In the rows, zero is written as 128.
Known rows, with every step that occurs
rogez/dapa/bigo/miri: [108 139 157 140 114 136 115 172 125 167 124 128 136 129 109 117 128 132
 111 116  91 139 154 138 134 154 122 149 155  98 103 141 131 121 140 119
 173 138 131 130 153 123 133 122]
vilid/zosoz/kozu/bigo/damu: [117 145 120 115 132 145 112 179 124 155 135 117 110 140 126 102 133 132
  97 135  51 149 139 167 108 162 128 140  90 155 176 144 100 137 125 135
 119 150 123 112 133 112 150 142]
vilid/zosoz: [112 132 114 118 122 141 115 149 128 155 136 121 129 129 124 128 126 119
  97 143  93 137 150 148 128 147 132 138 109 125 139 122 111 125 134 145
 135 144 134 119 114 127 157 122]
tadoz/kozu/bigo: [116 109 121 130 142 125 117 138 134 154 132 118 123 152 131  97 106 135
 110 127 146 130 143 132  74 132 126 141  86 164 151 115 114 127 134 128
 156 140 107 118 137 117 131 119]
kozu/bigo: [117 130 121 133 133 119 129 133 120 155 131 121 128 142 128 110 118 132
 107 123 121 126 148 145  94 140 129 138 103 150 141 107 127 125 135 122
 159 137 119 119 133 122 138 125]
denadap/leki: [109 113 119 137 121 127 128 133 118 152 133 118 140 133 122 130 123 120
 112 124 107 135 138 146 101 151 138 140 124 114 114 127 129 127 140 135
 133 139 130 129 129 118 138 116]
dapa/bigo/damu/fizu/vilid: [116 101  99  88 117 149 117 174 112 149 141 130 136 130 124 137 135 114
 108 164  37 132 147 158 171 140 138 147 117 149 130 135 131 135 148 164
 132 148 107 116 124 111 148 127]
dapa/bigo/kolovi: [105 136 127 125 116 126 124 125 122 154 135 129 149 133 125 141 128 124
 107 125  97 115 159 145 131 128 131 145 157 112 112 116 127 113 140 130
 165 140 119 127 148 121 134 120]
damu/bigo/kolovi: [108 133 109 133 125 104 115 109 121 151 138 127 142 131 133 123 120 130
 102 121 126 121 157 125 102 119 138 144 112 135 123 117 138 116 139 131
 158 136 116 124 155 128 137 106]
vilid/zosoz/kozu/bigo/kolovi: [114 154 108 133 130 135  94 150 133 158 133 121 123 141 129 103 134 127
  87 129  92 129 151 151  92 138 129 136 104 146 158 136  91 123 122 132
 139 147 130 114 149 120 155 128]
rogez/dapa/bigo: [113 123 143 135 111 135 115 171 115 164 125 128 140 134 115 129 118 119
 110 123 101 130 153 139 140 155 129 147 153  97 102 128 130 119 134 135
 155 135 123 133 134 122 125 121]
bigo/leki/denadap: [105 118 112 152 127 108 128 119 109 151 138 124 155 135 132 143 134 115
 106 112  94 126 145 151 106 135 133 143 122 112 132 126 111 119 141 134
 147 139 138 133 150 108 125 131]
tadoz/damu/fizu/vilid/zosoz/kozu: [128  89  61 102 118 179  87 194 144 161 132 121 107 133 127 117 127 109
  83 179  62 135 143 137 156 134 140 134  79 175 168 160  86 138 129 193
  99 156 114 111 122 115 180 116]
miri/bigo/damu/fizu/vilid/zosoz/kozu: [121 110  83 104 132 170 100 192 130 155 140 122 111 126 129 130 144 117
  97 189   5 154 141 153 151 157 138 143  93 178 170 148  92 144 136 163
  99 157 135 104 124 107 179 139]
rogez/dapa/bigo/vilid/zosoz/kozu: [106 146 149 113 107 166  90 217 130 169 126 116 119 126 107 116 139 120
  93 134  41 158 155 149 124 160 130 142 140  90 120 151  97 134 123 135
 118 149 131 123 127 126 140 140]
vilid/zosoz/kozu: [114 138 113 131 124 153 103 160 135 160 134 117 117 134 125 121 131 123
  95 144  82 143 144 149 115 154 129 137 111 122 149 140  89 129 128 150
 115 148 134 120 118 120 158 125]
miri/bigo: [113 121 124 144 132 131 142 126 128 156 132 122 128 132 129 142 124 132
 117 144  93 135 150 136 114 147 131 143 133 141 135 100 122 123 143 117
 149 138 133 119 132 119 150 130]
rogez/dapa: [123 127 128 135 115 127 117 157 119 165 124 122 134 132 119 127 108 121
 110 123 119 131 147 135 132 157 132 143 127 104 121 130 130 118 134 141
 145 134 131 130 125 121 135 117]
fizu/vilid: [116 119 103 119 125 132 113 135 124 154 138 121 132 128 127 127 129 118
 103 149 100 130 148 140 132 138 134 140 106 130 132 119 118 126 139 152
 136 144 131 117 113 123 152 120]
kozu/bigo/vilid: [115 143 134 114 126 124 134 145 122 155 132 114 121 134 120 110 127 137
 106 121  88 141 153 145  85 134 131 136 101 145 145 104 127 132 138 113
 148 139 112 114 126 128 138 136]
miri/bigo/vilid/zosoz: [107 140 130 108 128 149 131 162 136 156 138 115 118 122 118 138 144 128
 104 151  47 157 157 139 109 144 134 139 116 139 146 106 111 133 138 116
 133 147 139 109 119 130 161 147]
bigo/vilid: [113 139 130 111 117 134 135 138 125 157 135 114 126 128 118 134 124 131
 110 132  81 143 151 140 111 136 134 138 118 117 136 108 125 127 142 130
 134 141 121 119 114 128 146 129]
rogez/dapa/bigo/leki/denadap/kolovi: [105 128 139 164 110 101 108 178 100 154 128 127 170 132 116 145 141  97
  99  97  78 129 152 156 117 151 134 150 157  61  98 162 113 122 133 132
 157 137 149 151 175 111  96 135]
leki/denadap: [109 119 117 130 125 118 127 126 116 152 135 118 143 133 123 133 128 119
 110 127 103 127 146 149 101 141 138 140 124 104 122 127 114 126 139 135
 138 140 126 133 131 119 139 122]
damu/fizu/vilid/zosoz/kozu: [121 111  74 108 122 165  81 180 134 159 137 120 118 131 127 115 138 108
  85 178  61 139 145 146 141 145 137 137  86 153 150 154  83 139 130 181
 100 154 131 110 112 118 175 119]
zosoz/kozu/bigo/leki/denadap/kolovi: [112 140 118 174 130  98 111 149 108 150 132 117 147 145 130 119 143 114
  93 100  84 130 141 161  61 142 132 140 112 114 146 159  85 134 129 127
 139 143 147 136 178 105 113 140]
dapa/rogez: [127 135 120 124 118 123 113 134 117 163 130 125 133 130 116 128 109 123
 115 137 122 124 149 124 127 147 132 140 129 101 129 126 117 116 138 139
 140 130 125 127 116 121 140 123]
leki/denadap/kolovi/bigo/kozu/zosoz/vilid: [107 144 139 137 121 131  91 204 119 145 137 103 155 164 100 116 150 110
  90 141  48 144 139 178  67 181 139 136 111 102 128 169 111 142 139 151
 132 153 134 136 141 124 137 140]
fizu/vilid/zosoz/kozu/bigo/kolovi/rogez/dapa: [133 156 114 110 114 134  54 211 122 166 122 117 127 138 115  91 127 107
  75 127 104 136 153 142 128 164 134 140 100 107 144 177  98 127 108 159
 134 144 159 122 151 128 141 123]
denadap/kolovi/rogez/dapa/bigo/kozu: [127 159 168 118  97 125 104 220 108 160 127 120 148 137  98 134 115 107
  99 117  79 143 155 152 163 179 139 145 167  39  98 171 136 129 128 152
 144 138 158 153 152 129 102 128]
kolovi/rogez/dapa/bigo: [122 130 153 122 101 133 108 193 111 166 120 121 142 136 109 131 109 112
 107 111 117 133 152 139 149 170 132 147 159  67  99 151 139 118 128 143
 157 131 139 141 142 128 114 119]
rogez/dapa/bigo/kolovi: [112 136 136 133 108 126 109 157 118 162 127 131 152 132 118 135 119 118
 106 118 106 117 159 137 142 144 130 149 163  94 103 133 132 110 134 133
 167 135 126 134 151 120 127 117]
rogez/dapa/bigo/leki/denadap: [102 116 139 158 116 115 111 163 103 159 128 132 164 133 121 139 136 107
 105 100  84 127 151 148 125 148 131 150 155  85 103 143 117 117 135 128
 158 136 139 142 164 107 104 134]
bigo/kozu/zosoz/vilid: [116 141 118 121 131 145 107 170 137 156 143 119 131 164 113 109 132 127
  98 158  62 146 141 161 113 171 128 133  95 148 159 128 100 133 141 152
 149 150 125 116 110 124 153 135]
leki/denadap/kolovi/bigo/kozu/zosoz: [111 139 144 149 120 123  99 179 110 146 137 108 157 154 105 122 132 111
  98 139  67 141 145 170  69 170 142 138 124  93 115 165 119 137 142 146
 126 148 132 145 155 119 127 130]

Rows
[121 140 151 149  97 108 107 202 100 161 122 126 160 136 112 148 120  99
  98  93 102 133 151 150 146 167 131 151 162  49 106 170 132 117 127 147
 164 130 163 150 173 121  93 127]  denadap/kolovi/rogez/dapa/bigo/leki
[134 146 130 120 102 115 103 165 113 165 120 120 145 135 115 135  99 114
 103 108 137 123 153 131 143 159 136 145 145  73 117 151 137 108 128 151
 156 129 147 139 149 127 126 111]  bigo/kolovi/rogez/dapa
[107 139 154 150 119 140 122 143 123 159 128 113 134 129 115 123 129 139
 113 121  98 138 147 144 100 149 125 145 134 126 116 136 152 122 148 123
 150 141 125 122 147 124 153 117]  kolovi/bigo/miri
[112 113 118 134 126 127 126 143 139 159 131 124 119 128 125 106 117 144
 105 122 111 137 150 117 109 118 132 141  97 167 141 132 140 128 145 127
 162 139 101 121 167 126 148 106]  tadoz/damu/bigo/miri
[125 144 156 123  95 120 106 210 106 161 118 118 148 134 105 137 113 103
 101 108 111 134 153 146 140 173 136 147 163  44  93 166 135 124 127 148
 156 132 150 150 153 130 105 119]  denadap/kolovi/rogez/dapa/bigo
[114 137 137 138 135 135 140 137 128 156 140 123 127 134 121 140 124 134
 116 155  62 144 151 141 134 151 133 140 135 138 140 104 123 127 146 123
 140 145 141 123 132 116 147 139]  miri/bigo/kozu
[122 128  69 107 128 148  73 170 131 156 136 124 125 137 130  97 141 114
  77 164  73 126 153 147 118 128 135 136  79 180 159 152  85 135 124 166
 125 153 127 104 140 118 169 121]  damu/fizu/vilid/zosoz/kozu/bigo/kolovi
[111 150 114 125 137 151  81 173 141 161 134 119 110 132 120  77 153 132
  84 146  68 151 148 150  98 145 121 137  79 161 157 148  87 142 127 133
 138 155 142 102 143 125 168 133]  fizu/vilid/zosoz/kozu/bigo/miri
[107 137 116 129 137 129  96 170 137 153 145 121 131 162 117  93 134 132
  92 152  72 150 147 149  93 160 134 135  73 164 153 125 113 137 140 146
 153 149 114 115 128 130 144 127]  damu/bigo/kozu/zosoz/vilid
[112  96 102 151 126 115 128 132 124 155 135 130 135 134 139 129 114 128
 101 115 112 127 147 125 121 116 135 144  92 165 152 124 134 118 139 140
 152 136 108 124 168 114 128 114]  tadoz/damu/bigo/leki
[107 130 140 147 114 117 115 162 105 145 128 105 155 133 114 140 135 109
 104 115  96 128 145 158  76 152 142 143 137  78 100 156 136 130 139 137
 126 141 134 144 152 120 128 122]  leki/denadap/kolovi/bigo
[120 154 166 119  99 113 100 218 100 155 128 116 158 136  95 132 125  99
  98 111  70 142 154 158 142 177 145 143 170  23  87 182 125 134 127 148
 140 139 161 162 164 124  94 134]  leki/denadap/kolovi/rogez/dapa/bigo/kozu
[125 100  87 104 131 144 129 159 118 151 140 126 126 128 130 142 132 120
 115 177  36 139 143 141 155 146 140 146 102 178 154 119 125 137 149 152
 128 146 124 109 126 108 164 133]  miri/bigo/damu/fizu/vilid
[115 151 135 155 134 134 117 145 133 163 127 117 112 141 123  89 129 149
 105 119  95 142 143 145  80 144 119 138 109 153 151 137 103 132 135 112
 154 144 124 114 156 117 150 127]  zosoz/kozu/bigo/miri
[117 148 133 130 127 136 121 154 128 161 131 110 111 137 121 103 127 140
 103 123  74 147 147 149  74 140 130 135 103 141 154 123 104 136 131 119
 129 144 114 113 133 121 142 138]  zosoz/kozu/bigo/vilid
[113 112  92  91 119 175  90 206 123 154 142 127 121 129 123 123 149 109
  92 176   4 145 144 163 165 153 136 144 108 151 149 161  95 144 134 174
 104 159 119 111 123 110 162 134]  dapa/bigo/damu/fizu/vilid/zosoz/kozu
[117 155 160 100  97 163  85 239 123 171 121 111 120 128 100 119 129 113
  91 122  56 161 155 148 134 175 133 142 148  63 118 174 107 133 116 145
 120 144 146 131 134 132 128 139]  kolovi/rogez/dapa/bigo/vilid/zosoz/kozu
[119 137 105 104 136 149  91 186 126 153 138 118 110 135 127  97 146 123
  89 150  41 150 140 165 120 158 131 139  72 161 175 146  95 142 125 148
 113 155 131 106 124 114 158 141]  fizu/vilid/zosoz/kozu/bigo/damu
[135 150 133 122 111 105 100 168 109 164 118 120 142 142 117 111 100 119
  99  98 145 121 155 136 121 155 133 143 128  99 128 143 138 113 123 134
 170 127 142 134 160 127 118 117]  kozu/bigo/kolovi/rogez/dapa
[111 132  98 146 139 138  82 165 127 157 138 125 125 138 135 102 151 115
  79 137  68 141 146 155 110 141 123 139  75 163 168 139  81 133 122 146
 130 152 149 107 141 111 146 141]  fizu/vilid/zosoz/kozu/bigo/leki
[124 105 103 116 128 139 147 150 116 152 136 124 126 131 130 150 118 129
 122 162  45 138 142 143 143 150 138 146 119 171 156 118 131 129 151 138
 135 140 118 116 133 106 155 132]  miri/bigo/damu/fizu
[114 137 121 134 142 147 118 170 141 157 141 119 127 163 116 119 139 132
 105 170  47 153 144 154 107 175 128 136 103 167 161 111  97 135 144 131
 156 150 134 111 120 122 158 146]  miri/bigo/kozu/zosoz/vilid
[131 140 135 132 112 117 112 162 116 166 119 120 142 134 118 145 106 118
 109 121 120 129 156 125 138 161 136 147 155  93 122 138 136 110 131 130
 162 129 157 134 161 124 131 121]  miri/bigo/kolovi/rogez/dapa
[111 106  93  74 117 162 101 196 117 148 144 131 134 124 121 130 146 107
  96 175  17 139 149 160 180 146 138 145 105 150 138 143 119 139 139 170
 125 154 120 111 118 117 158 131]  dapa/bigo/damu/fizu/vilid/zosoz
[116 141 116 134 133 144 101 166 131 159 132 117 112 141 127  97 132 128
  91 134  90 141 146 153  93 149 126 136  92 150 158 135  91 134 123 133
 132 147 129 114 132 121 154 131]  vilid/zosoz/kozu/bigo
[123 132 138 158 113  93 111 185  98 157 121 117 161 134 117 154 128  97
 102 100  94 141 148 142 113 171 140 149 150  60 118 167 117 123 131 130
 153 130 182 152 183 115 102 139]  miri/bigo/leki/denadap/kolovi/rogez/dapa
[103 137 145 108 114 142 135 154 124 156 137 119 133 126 114 134 134 129
 110 129  63 140 157 149 115 134 133 142 143 110 116 110 127 129 142 121
 145 143 112 121 125 128 133 135]  dapa/bigo/vilid
[111 148 129 100 127 136 117 168 128 155 136 114 118 131 116 103 136 129
  93 133  70 151 155 152  93 139 132 135  87 144 152 112 115 136 130 121
 140 145 123 109 120 133 148 142]  kozu/bigo/vilid/zosoz
[123 139 125 131 132 134 128 156 118 156 132 116 113 139 128 108 121 139
 110 124  70 139 136 160 101 156 128 141 102 151 169 133 111 132 133 129
 128 144 112 116 140 106 140 136]  zosoz/kozu/bigo/damu
[107 148 155 142 114 122 113 171 106 145 136 107 154 134 107 135 135 112
 103 125  62 136 147 167  97 159 145 140 139  74 104 161 135 135 141 143
 117 147 141 147 152 119 125 131]  leki/denadap/kolovi/bigo/kozu
[124 126  97 109 129 155 108 190 121 155 134 121 110 143 127 103 127 126
  96 151  41 145 140 164 121 155 134 138  82 176 177 153 100 140 130 152
 114 150 114 110 132 107 159 135]  vilid/zosoz/kozu/bigo/damu/fizu
[113 131  97 117 125 158  84 168 137 158 138 118 117 129 124 116 143 113
  86 160  69 143 146 151 127 150 132 138  93 130 149 143  84 135 126 164
 108 154 142 112 111 123 167 126]  fizu/vilid/zosoz/kozu
[105 143 151 126 108 122 119 173 106 146 130  98 149 129 107 141 142 113
 103 114  64 142 150 158  66 146 145 141 134  75 105 152 137 136 141 130
 117 143 129 139 146 128 128 134]  leki/denadap/kolovi/bigo/vilid
[125 141 128 125 108 100  91 162 112 162 123 122 146 133 119 118 101 118
  98 103 147 127 157 119 123 148 141 148 125  88 113 151 150 113 127 145
 160 127 137 138 167 133 117 102]  damu/bigo/kolovi/rogez/dapa
[135 127 134  97  91 128 112 235  94 157 121 122 146 134 105 143 107 101
 106 124  64 137 146 155 173 176 143 150 151  72 113 185 145 131 134 166
 141 134 135 146 155 118 111 121]  denadap/kolovi/rogez/dapa/bigo/damu/fizu
[102 155 145 127 109 146  91 206 117 150 131  95 134 126 105 127 156 109
  87 126  34 155 147 166  61 157 144 138 122  74 121 181  99 145 128 140
  88 154 140 134 143 127 142 141]  leki/denadap/kolovi/bigo/vilid/zosoz/kozu
[125 137 134 147 103  92 101 186  94 156 123 117 166 137 114 145 119  93
  96  89 110 134 146 149 119 167 140 146 141  41 114 183 119 121 128 149
 148 129 171 156 173 117  97 126]  bigo/leki/denadap/kolovi/rogez/dapa
[119 106  75  94 121 151  92 170 127 154 140 125 130 129 125 122 135 105
  88 177  74 133 150 141 152 138 139 138  83 157 141 134 106 136 136 177
 122 149 131 110 106 126 172 117]  damu/fizu/vilid/zosoz
[119 136 122 133 128 136 116 148 127 157 143 123 133 155 117 116 115 129
 105 156  83 143 147 155 112 162 130 136 109 139 146 120 109 128 143 146
 143 145 121 124 126 118 142 126]  bigo/kozu/zosoz
[119 113 125 113 143 126 128 151 125 149 136 117 120 150 131 103 107 139
 116 126 106 140 136 145  88 142 127 145  85 168 168 121 122 129 137 131
 150 141 104 118 139 107 130 127]  tadoz/kozu/bigo/damu
[117 107 100  91 116 163  94 199 113 149 138 118 133 126 120 130 138 108
  96 168  33 140 143 160 154 157 142 145  90 157 142 157 142 136 140 176
 102 152 121 111 118 115 168 124]  kolovi/bigo/damu/fizu/vilid/zosoz
[130 113  86 111 130 146 104 176 116 154 135 120 114 142 131 102 129 124
 100 157  46 137 137 157 125 146 136 141  76 183 171 147 105 142 136 160
 116 150 109 108 131 104 156 131]  zosoz/kozu/bigo/damu/fizu/vilid
[111 135 140 168 113 115 121 152 107 150 131 117 156 135 125 152 128 112
 102 106  94 127 145 155 102 150 131 147 132 104 122 145 141 118 141 140
 139 138 144 136 160 114 121 125]  denadap/kolovi/bigo/leki
[110 137 156 115 107 140 120 184 119 165 127 120 133 125 107 129 126 123
 109 121  70 143 158 141 131 149 132 146 148  91 106 126 133 125 136 124
 146 138 119 128 129 127 125 134]  rogez/dapa/bigo/vilid
